Every row comes from one small tree of marks. The marks that hang from a mark follow it in brackets, in the order of their numbers. Every link used is in the known rows. Which tree was each row made from?
Known rows:
j736(j998(j906)): [  0.6  -8.0   1.1 -41.0 -34.5  15.7  28.5 -23.8   3.1  17.3 -13.6  54.0
   9.3  -6.2 -25.2  -9.9   6.2  -5.6   9.1   1.7 -11.4  -6.9  -0.3   1.1
   5.4]
j998(j608 j736(j172) j906(j70)): [-28.7 -47.9 -43.5 -64.5 -30.7  23.8  15.9 -12.8 -66.4  36.4   4.0  12.6
  60.7  -0.5 -23.5  -9.4 -15.9 -14.6  32.8   1.8 -14.2 -10.9  55.5   0.7
  29.3]
j906(j70): [-28.8   3.1  -8.5   1.2   3.7  -1.9   1.2  14.8 -18.7   0.3   6.3 -18.2
  32.2  11.2   1.5  -6.1  -5.3 -10.8  11.2  -6.3   5.0   5.3  27.9  24.3
   7.0]
j998(j736 j906): [ -2.1 -23.8 -13.2 -40.6 -15.3  21.7  11.1  -4.8 -14.5  10.5   0.7  13.4
  28.3 -12.6 -10.4 -12.1   3.1  12.2  28.0   6.8 -13.8  -3.0   0.1 -20.3
  10.3]
j998(j736): [ -3.3 -19.0  -5.4 -11.5   5.3   1.9  -2.3   5.6 -23.7   6.5 -10.9  -8.8
   6.7  -0.4   2.9  -6.1  -2.4  14.5   8.5   0.9  -5.6  -9.0  19.1 -16.1
   5.4]
j540(j129 j513 j906(j70)): [ -6.0 -24.7  -4.7  -8.5 -15.9  20.5  22.4  24.9 -11.7 -19.8  25.9 -88.3
  38.8  -0.2  -5.9  -5.3 -12.0  -8.4 -21.7   7.4  37.4  18.0  27.7  22.3
 -14.2]
j906(j70 j172(j736)): [-43.7  -7.4 -38.5 -10.2  13.9 -17.8   7.3  12.5 -51.5   7.9  -3.9   9.0
  13.7  12.1   1.1 -37.3 -25.1  -3.4 -13.1  -4.3  28.1  -4.4  48.5   5.2
  17.7]
j540(j129(j998(j736)) j513 j906): [ 69.8 -46.1  -0.7 -25.7 -22.5  31.0  25.0  36.3  -9.8   5.3  -4.5 -61.1
  16.4 -19.0 -13.0  -1.9  -8.6  19.2 -33.2  19.6  16.8   6.6  19.0 -21.3
 -21.2]
j540(j513 j906): [-11.8 -34.2  -0.7  -2.9 -12.1   8.1  -1.2  -1.4  12.8   0.5  16.7 -64.4
 -22.6  -5.2   5.0   0.4   1.6   2.6 -15.7   5.9  46.9   2.4   2.8  -4.6
 -12.2]
j906(j70 j172(j608)): [-52.5 -22.0 -30.1 -16.3  25.0  -2.6  16.9  20.7 -34.1   4.2   3.2   3.1
   1.1  25.0   0.0 -27.6 -38.8 -32.4   3.9  -7.8  38.6  -4.4  56.6  -0.6
  24.1]
j998(j608 j906(j70 j172(j736))): [-33.8 -40.2 -59.5 -56.5 -24.3   9.9  32.6  -1.9 -48.2  24.5   9.5  25.7
  19.5  -0.2 -18.8 -47.4 -26.5 -31.9  14.6   0.0   9.6  -6.5  56.5 -15.2
  23.8]
j906(j70 j172(j608 j736)): [-44.2 -25.7 -51.3 -29.5  21.4 -19.8  14.2  20.8 -74.0  17.0  -2.2  18.6
   2.1  33.2  -6.0 -39.7 -42.3 -20.5  -7.6  -3.2  47.7  -6.7  66.2 -17.6
  26.8]
j540(j513): [-11.6   3.1   1.4  -3.7 -22.1  -7.0 -10.0   3.7   7.4  -9.6  11.3 -38.7
 -28.7   1.7   2.2   1.5 -11.3   4.2 -10.0   5.4  15.0  -2.1  -8.0  -1.7
  -6.1]
j513(j514): [ 22.2  21.9  15.3 -11.1   5.7 -37.6 -15.2  -2.8  16.5   4.8   7.8   1.7
   0.9   7.0   5.1  -2.2  -2.0  18.0 -11.4  -0.1 -15.9  15.4   1.7 -10.7
  -3.4]
j998(j906): [ -2.0 -12.3  -4.3 -29.7 -20.1  20.3  15.6 -12.3  11.4   6.9  13.5  24.2
  20.0  -9.8 -12.6  -6.9   5.8   0.2  18.3   3.4 -10.3   3.0 -14.7  -3.8
   3.5]
j736(j998): [  7.4  -0.2   5.3  -7.2  -9.0  -2.2   8.5  -2.9  -8.3  11.7 -27.6  25.7
  -9.6   4.2 -11.7  -4.2   0.9   0.2  -9.2   7.0  -2.7  -8.3  17.8   7.1
   2.6]
j736(j172 j998(j608 j906(j70))): [-17.1 -34.1 -34.1 -65.6 -47.5  23.2  30.6 -23.0 -45.9  44.1 -11.4  46.1
  42.9  -0.2 -34.0  -5.1 -14.2 -30.4  15.8  -0.1 -11.3 -13.4  52.6  21.8
  27.2]
j736(j172(j608) j998): [  9.6 -24.9 -15.0 -36.2  -0.2  -0.8   9.7 -24.7 -46.1  37.0 -29.7  61.2
   0.2  18.9 -19.0  10.5 -21.1  -5.7 -19.2  -0.3  20.1 -22.2  37.7  -1.0
  16.1]
j172(j736(j998(j906(j70)))): [-22.9 -10.2 -29.4 -48.6 -20.9   0.6  24.0  -8.8 -45.2  31.1 -11.1  48.4
  35.4  12.5 -27.0 -27.6  -0.4 -10.7   0.3   3.5   6.1  -8.4  36.8   4.7
  13.2]
j172(j736): [  6.1  -5.4 -18.9 -10.3   2.3 -15.9  -4.1  -0.9 -30.4  13.0  -6.9  13.1
  -7.4   7.4  -1.2 -10.3   0.1   7.9 -12.7   3.6   8.4  -7.2  10.2 -15.4
   1.1]
j172(j608): [  0.7 -18.6 -10.7 -15.8   4.8   1.0   1.8   1.0 -17.5   6.4   1.6   9.9
 -10.8  22.7  -7.6   1.4 -13.4 -12.8   8.8   0.8  18.0  -4.9  15.3 -21.7
   9.0]
j129(j998(j608 j736)): [ 46.2 -43.1 -19.3 -36.0 -27.5  19.8  11.7  21.7 -29.2  32.1 -19.7  -2.8
  -7.1  -7.8 -13.2   1.0  -8.8  -2.9  14.3  13.5 -25.0 -12.3  40.8 -26.6
   6.2]

Which tree is each row?
[-41.4 -38.3 -58.9 -58.1  -4.5  -0.4  28.3   4.2 -57.1  24.7   8.4  43.6
  23.0  22.7 -17.2 -45.6 -36.7 -22.6  11.7  -0.5  37.7  -6.0  49.0 -22.3
  29.0]
j998(j906(j70 j172(j608 j736)))
[  5.4 -29.8 -32.0 -65.3 -22.7   3.4  19.8 -19.0 -40.7  41.4 -14.4  80.5
  -8.0  21.6 -31.8 -18.3  -8.6  -9.9  -1.4  11.4  13.0 -16.1  27.7 -43.1
  13.9]
j172(j608 j736(j998(j906)))
[ 46.2 -54.9 -25.2 -63.9 -52.4  35.3  21.2   7.6 -19.1  41.1  -4.8  20.3
  12.8 -20.2 -25.9  -6.9  -4.0  -9.3  28.9  14.6 -34.2 -10.7  27.0 -33.3
   8.8]
j129(j998(j608 j736 j906))
[ 12.8 -25.2 -27.3 -34.1 -19.4  -9.1   8.2 -12.6 -40.4  39.0 -31.6  39.1
 -31.5  10.6 -21.8 -16.3  -6.0 -14.5 -18.7  13.8  -8.3 -21.3  53.5 -27.9
   8.1]
j172(j736(j998(j608)))
[-29.0 -43.8 -33.9 -55.1 -32.8  24.9  20.5  10.2 -40.9  21.2  10.7 -12.4
  45.6   0.4 -16.7 -23.0  -6.8 -24.2  42.8   7.9 -18.6  -5.6  47.3  -7.3
  21.6]
j998(j608 j736 j906(j70))
[ 78.4  -1.9  -0.9 -45.0 -41.8  39.6  44.5  10.5   9.5  10.7   5.8  31.3
  56.9 -17.4 -31.5   3.4  -4.6  -3.1  -7.3  12.0 -28.8  13.6 -12.1  -4.2
  -7.5]
j540(j129(j998(j906)))
[  6.8 -30.9 -20.7 -64.1 -28.0  14.4  25.0 -36.7 -37.7  44.8 -18.7  85.0
  15.0  13.2 -32.0   2.3 -16.5 -11.1   1.0  -0.4  11.4 -17.2  26.4 -11.9
  21.3]
j736(j172(j608) j998(j906))
[-10.1 -64.7 -20.8 -15.1  17.6  15.0  24.6   7.5 -14.0  10.1   1.4   2.1
 -22.4   4.3   6.4 -26.3 -18.0 -16.9  -5.3  -7.3  63.6  -0.6  35.9 -25.9
   8.0]
j540(j906(j172(j608)))
[  8.3 -26.2 -17.4 -34.9 -25.2   3.3   9.8 -28.5 -37.6  42.4 -31.8  46.6
 -10.3  -0.7 -20.0   3.9 -11.3 -14.9 -13.0   4.0  -8.6 -24.0  42.1   2.5
  15.9]
j736(j172 j998(j608))
[-30.4 -43.4  -9.5  -2.1 -10.2   7.1  11.2   4.3   9.6  -6.8  11.1 -52.7
 -33.6 -17.5  11.9 -22.3 -16.6   0.1 -20.1  -0.5  60.1  -0.3  10.9  -7.7
  -4.1]
j540(j513 j906(j172))
[-27.1 -27.1 -27.5 -42.1 -35.5  22.6  21.1  -0.1 -16.3  12.7  22.9  -1.2
  34.3  -0.5 -20.5 -13.3  -5.6 -37.6  38.5  -0.4 -13.3   3.0  34.8   5.9
  16.6]
j998(j608 j906(j70))
[  6.1 -20.2 -24.7 -38.0  -2.5 -16.8  11.0  -6.5 -56.2  39.2 -28.5  55.4
 -27.1  31.5 -21.6 -17.3 -16.1  -7.1 -24.2  11.5  23.2 -18.6  46.1 -37.9
  13.0]
j172(j608 j736(j998))
[-53.6 -47.1 -44.2 -59.6   2.7  21.7  24.9  15.5 -51.1  13.3   3.2  22.4
  31.8  17.2 -11.8 -39.7 -34.3 -14.5  31.2  -2.3  23.9  -5.1  51.7 -19.5
  29.6]
j998(j736 j906(j70 j172(j608)))
[ 24.4 -17.5   4.2  -3.1 -19.2  17.4  20.0  12.4  10.4 -16.7  19.5 -65.0
   9.1  -9.9  -6.2  -1.6  -5.9   2.9 -37.3  11.8  32.6  15.6   0.4  -1.9
 -20.4]
j540(j129 j513 j906)
[-15.4 -35.0 -19.0 -55.8 -14.1  18.6  41.3 -15.1 -16.8  24.7 -16.5  76.3
 -17.2   4.7 -22.5 -28.7 -23.0 -17.8   2.8   1.6  23.0 -13.2  25.0 -24.3
  19.6]
j736(j998(j906(j172(j608))))
[-14.4 -28.3 -35.5 -35.9   7.1 -16.5  20.0  -3.0 -55.0  36.9 -32.8  69.5
 -41.8  24.0 -14.9 -35.2 -31.4  -5.7 -28.1   6.6  32.9 -21.7  56.7 -37.3
  18.6]
j906(j172(j608 j736(j998)))
[-21.9 -47.7 -29.9 -12.7  -5.5  -9.8   7.8   0.2 -20.5  10.9   1.8 -36.6
 -34.9  -8.4   6.1 -33.9 -16.8  10.5 -37.5  -0.5  67.6  -5.6  23.0 -25.6
  -3.5]
j540(j513 j906(j172(j736)))
[ -6.6 -25.7 -32.8 -37.3 -17.8 -11.0  24.2  -5.6 -45.3  35.4 -36.3  51.8
 -47.2  -2.0 -15.2 -37.9 -25.0 -11.0 -24.4   9.8   7.1 -25.5  61.8 -29.1
  18.0]
j906(j172(j736(j998(j608))))
[-35.6 -20.0  -5.7 -11.2   4.7 -32.4   3.5  18.1  11.7  -5.2  22.5 -68.8
   2.8  -0.4  17.8 -26.9 -26.9   6.7 -26.7  -3.8  50.4  17.4  36.7  10.0
   1.9]
j540(j513(j514) j906(j70 j172))
[-32.5 -19.9 -21.6 -36.8 -12.3  21.3  13.7   9.5 -33.5   7.4   7.9  -6.4
  54.7   1.9 -13.9 -19.4  -1.3  -3.0  36.2   1.2  -4.5   3.8  25.4   9.7
  17.9]
j998(j736 j906(j70))
[-39.0 -36.7 -31.9 -57.8 -35.7  19.4  48.7  -5.2 -19.2  23.7  -6.8  40.4
  11.7  -9.1 -23.8 -38.8 -21.9 -36.2  16.0   1.2  -0.7 -10.1  60.1  10.1
  29.6]
j736(j998(j608 j906(j70 j172)))
[ -1.2 -46.7 -35.8 -62.5 -12.1  21.1  11.9 -22.2 -57.1  35.5  -3.6  48.7
  32.3  11.5 -20.5  -3.2 -18.7   1.3  18.2  -1.5   7.4 -13.6  22.4 -32.8
  22.8]
j998(j736(j172(j608)) j906)
[-44.1 -13.8 -22.3 -41.8 -18.3  13.9  40.0   0.4 -10.8  10.0 -10.5  48.1
  28.7  -5.6 -15.7 -32.5 -17.3 -16.8   6.6  -1.6   9.7  -6.5  34.0  23.3
  21.2]
j736(j998(j906(j70 j172)))
[ 66.9 -23.8 -11.3 -42.4 -56.0  23.4  19.1  35.6 -25.4  13.4  -6.8 -40.9
  -6.0  -8.3 -26.7   1.7 -29.0   0.1 -22.0  30.2 -23.9  -4.0  32.7 -27.3
  -7.7]
j540(j129(j998(j608 j736)) j513)
[ 45.4 -48.6 -10.6 -20.8   1.1  38.2  40.9  51.1 -36.5  14.8  -0.7 -48.4
  67.5  -9.5 -13.0  -6.4  -0.3   7.5  -8.4  11.6  10.9  13.1  53.9   8.4
  -6.0]
j540(j129(j998(j736)) j906(j70))
[-34.6 -29.4 -47.5 -38.6 -13.5 -13.3  25.9  14.1 -63.6  34.3 -26.9  31.7
 -12.4  10.1 -13.6 -45.2 -30.7 -21.9 -17.3   3.1  12.8 -18.9  86.4  -1.5
  25.2]
j906(j70 j172(j736(j998(j608))))
[-21.7 -26.8 -25.5 -39.9 -11.6  19.6  22.4  -7.4 -12.0   8.6  -4.3  30.1
  14.6 -20.0  -3.7 -33.6 -11.8   8.0  19.1   1.8   0.3  -4.8   7.1 -21.2
  14.5]
j998(j736 j906(j172))
[ -0.7 -43.2 -25.1 -53.7 -39.4  23.3  14.7  -7.5 -18.6  22.7   2.0   8.4
   8.6 -13.2 -18.7 -18.3  -3.6 -13.1  38.3   8.2 -28.2  -8.9  25.3 -31.0
  12.7]
j998(j608 j736 j906)
[-28.0  -4.1 -11.1 -39.6 -24.9  18.6  29.2  -6.9 -15.5  16.8  -4.0  33.3
  44.9   3.8 -24.9 -12.2   0.9 -16.1  19.9   1.2  -5.8  -3.3  25.4  23.4
  13.8]
j736(j998(j906(j70)))
[-40.4 -24.3 -43.7 -40.3  13.2 -18.2  23.7  11.8 -71.7  32.8 -26.6  49.2
 -13.8  33.4 -11.4 -39.5 -39.1 -16.0 -18.8   1.0  43.2 -18.1  85.5 -13.8
  26.0]
j906(j70 j172(j608 j736(j998)))
[  5.7  -9.5 -17.4 -48.3 -25.3  -0.1  22.0 -26.3 -24.4  36.5 -19.8  64.5
  11.0   1.1 -28.5 -17.0   5.1   3.0  -7.3   9.0  -2.9 -12.2  10.7 -19.7
   7.2]
j172(j736(j998(j906)))
[ 47.9 -30.0 -17.6 -32.4  -4.4  14.6   4.6   0.6 -45.7  38.1 -25.7  25.6
  27.7  -7.7 -10.6  13.9  -9.2  25.3 -11.2   6.5  -7.4 -17.8  22.6  -5.5
   7.9]
j129(j998(j736(j172)))
[ 55.0 -57.6 -37.0 -71.5 -53.0  38.7  23.7 -10.2 -45.6  55.7 -14.8  39.4
  32.4 -23.2 -28.2   4.8 -11.4  -2.9  16.2   8.8 -25.7 -18.1  31.2 -27.3
  16.1]
j129(j998(j608 j736(j172) j906))
[  7.9 -15.6  -9.7 -49.3 -31.0  15.9  28.4 -39.1 -20.5  38.3 -20.8  73.4
  30.4 -10.2 -27.0   1.4  -2.2   3.2  -4.5  -4.0  -9.4 -13.6   7.8   9.2
  10.7]
j736(j172 j998(j906))
[-17.4 -32.2 -25.2 -50.2  -6.6  19.5  24.4  -6.1  -8.8  10.4   9.1  50.4
  -4.8   4.2 -10.9 -26.2 -27.2 -21.7  18.2  -1.1  24.5  -3.7  10.9 -32.5
  17.5]
j998(j906(j172(j608)))
[ -9.4 -18.5 -37.1 -42.2 -16.1   2.1  23.6 -13.3 -23.9  17.2   2.3  53.2
   3.6 -16.0 -12.1 -39.3 -12.6  -1.4  -4.2   0.3  11.6  -4.2   4.9 -30.6
  11.6]
j998(j906(j172(j736)))
[ 60.9  -5.3   0.1 -26.4 -36.9  17.5  16.9  35.6 -14.4  -2.2 -10.4 -39.3
  16.8  -7.6 -19.3   6.6 -23.3  18.4 -26.9  26.5 -13.0   3.4  10.8 -13.3
 -14.9]
j540(j129(j998(j736)) j513)
[-25.5 -25.8 -22.6 -50.4 -47.6  23.1  34.2  -4.6 -20.8  28.1  -1.9  26.2
  23.3   2.6 -32.9 -17.2  -6.7 -37.0  24.1   6.2 -16.9  -9.0  50.7  10.6
  19.7]
j736(j998(j608 j906(j70)))
[-23.2 -26.6 -14.7 -10.8  -6.2  13.0  35.8  30.6  -8.7 -22.3  20.9 -72.7
  23.6  -9.4   1.1 -29.3 -29.0 -10.9 -33.4   3.3  52.6  16.6  35.5  21.5
  -5.3]
j540(j129 j513 j906(j70 j172))
[  0.9 -27.6 -10.9 -52.2 -52.6  18.3  27.8 -18.0  -1.5  28.7  -9.6  47.2
  -7.6  -9.8 -30.5 -11.5   0.4 -25.6  16.2   9.0 -25.7 -11.0  27.2 -10.8
  12.1]
j736(j998(j608 j906))
[-44.8 -28.8 -29.8 -59.6 -13.0  13.5  44.9   1.4 -31.7  18.7  -4.2  57.7
  17.2  17.7 -24.5 -33.3 -33.5 -31.0  12.4   0.5  27.4  -9.0  52.1   1.3
  27.1]
j736(j998(j906(j70 j172(j608))))
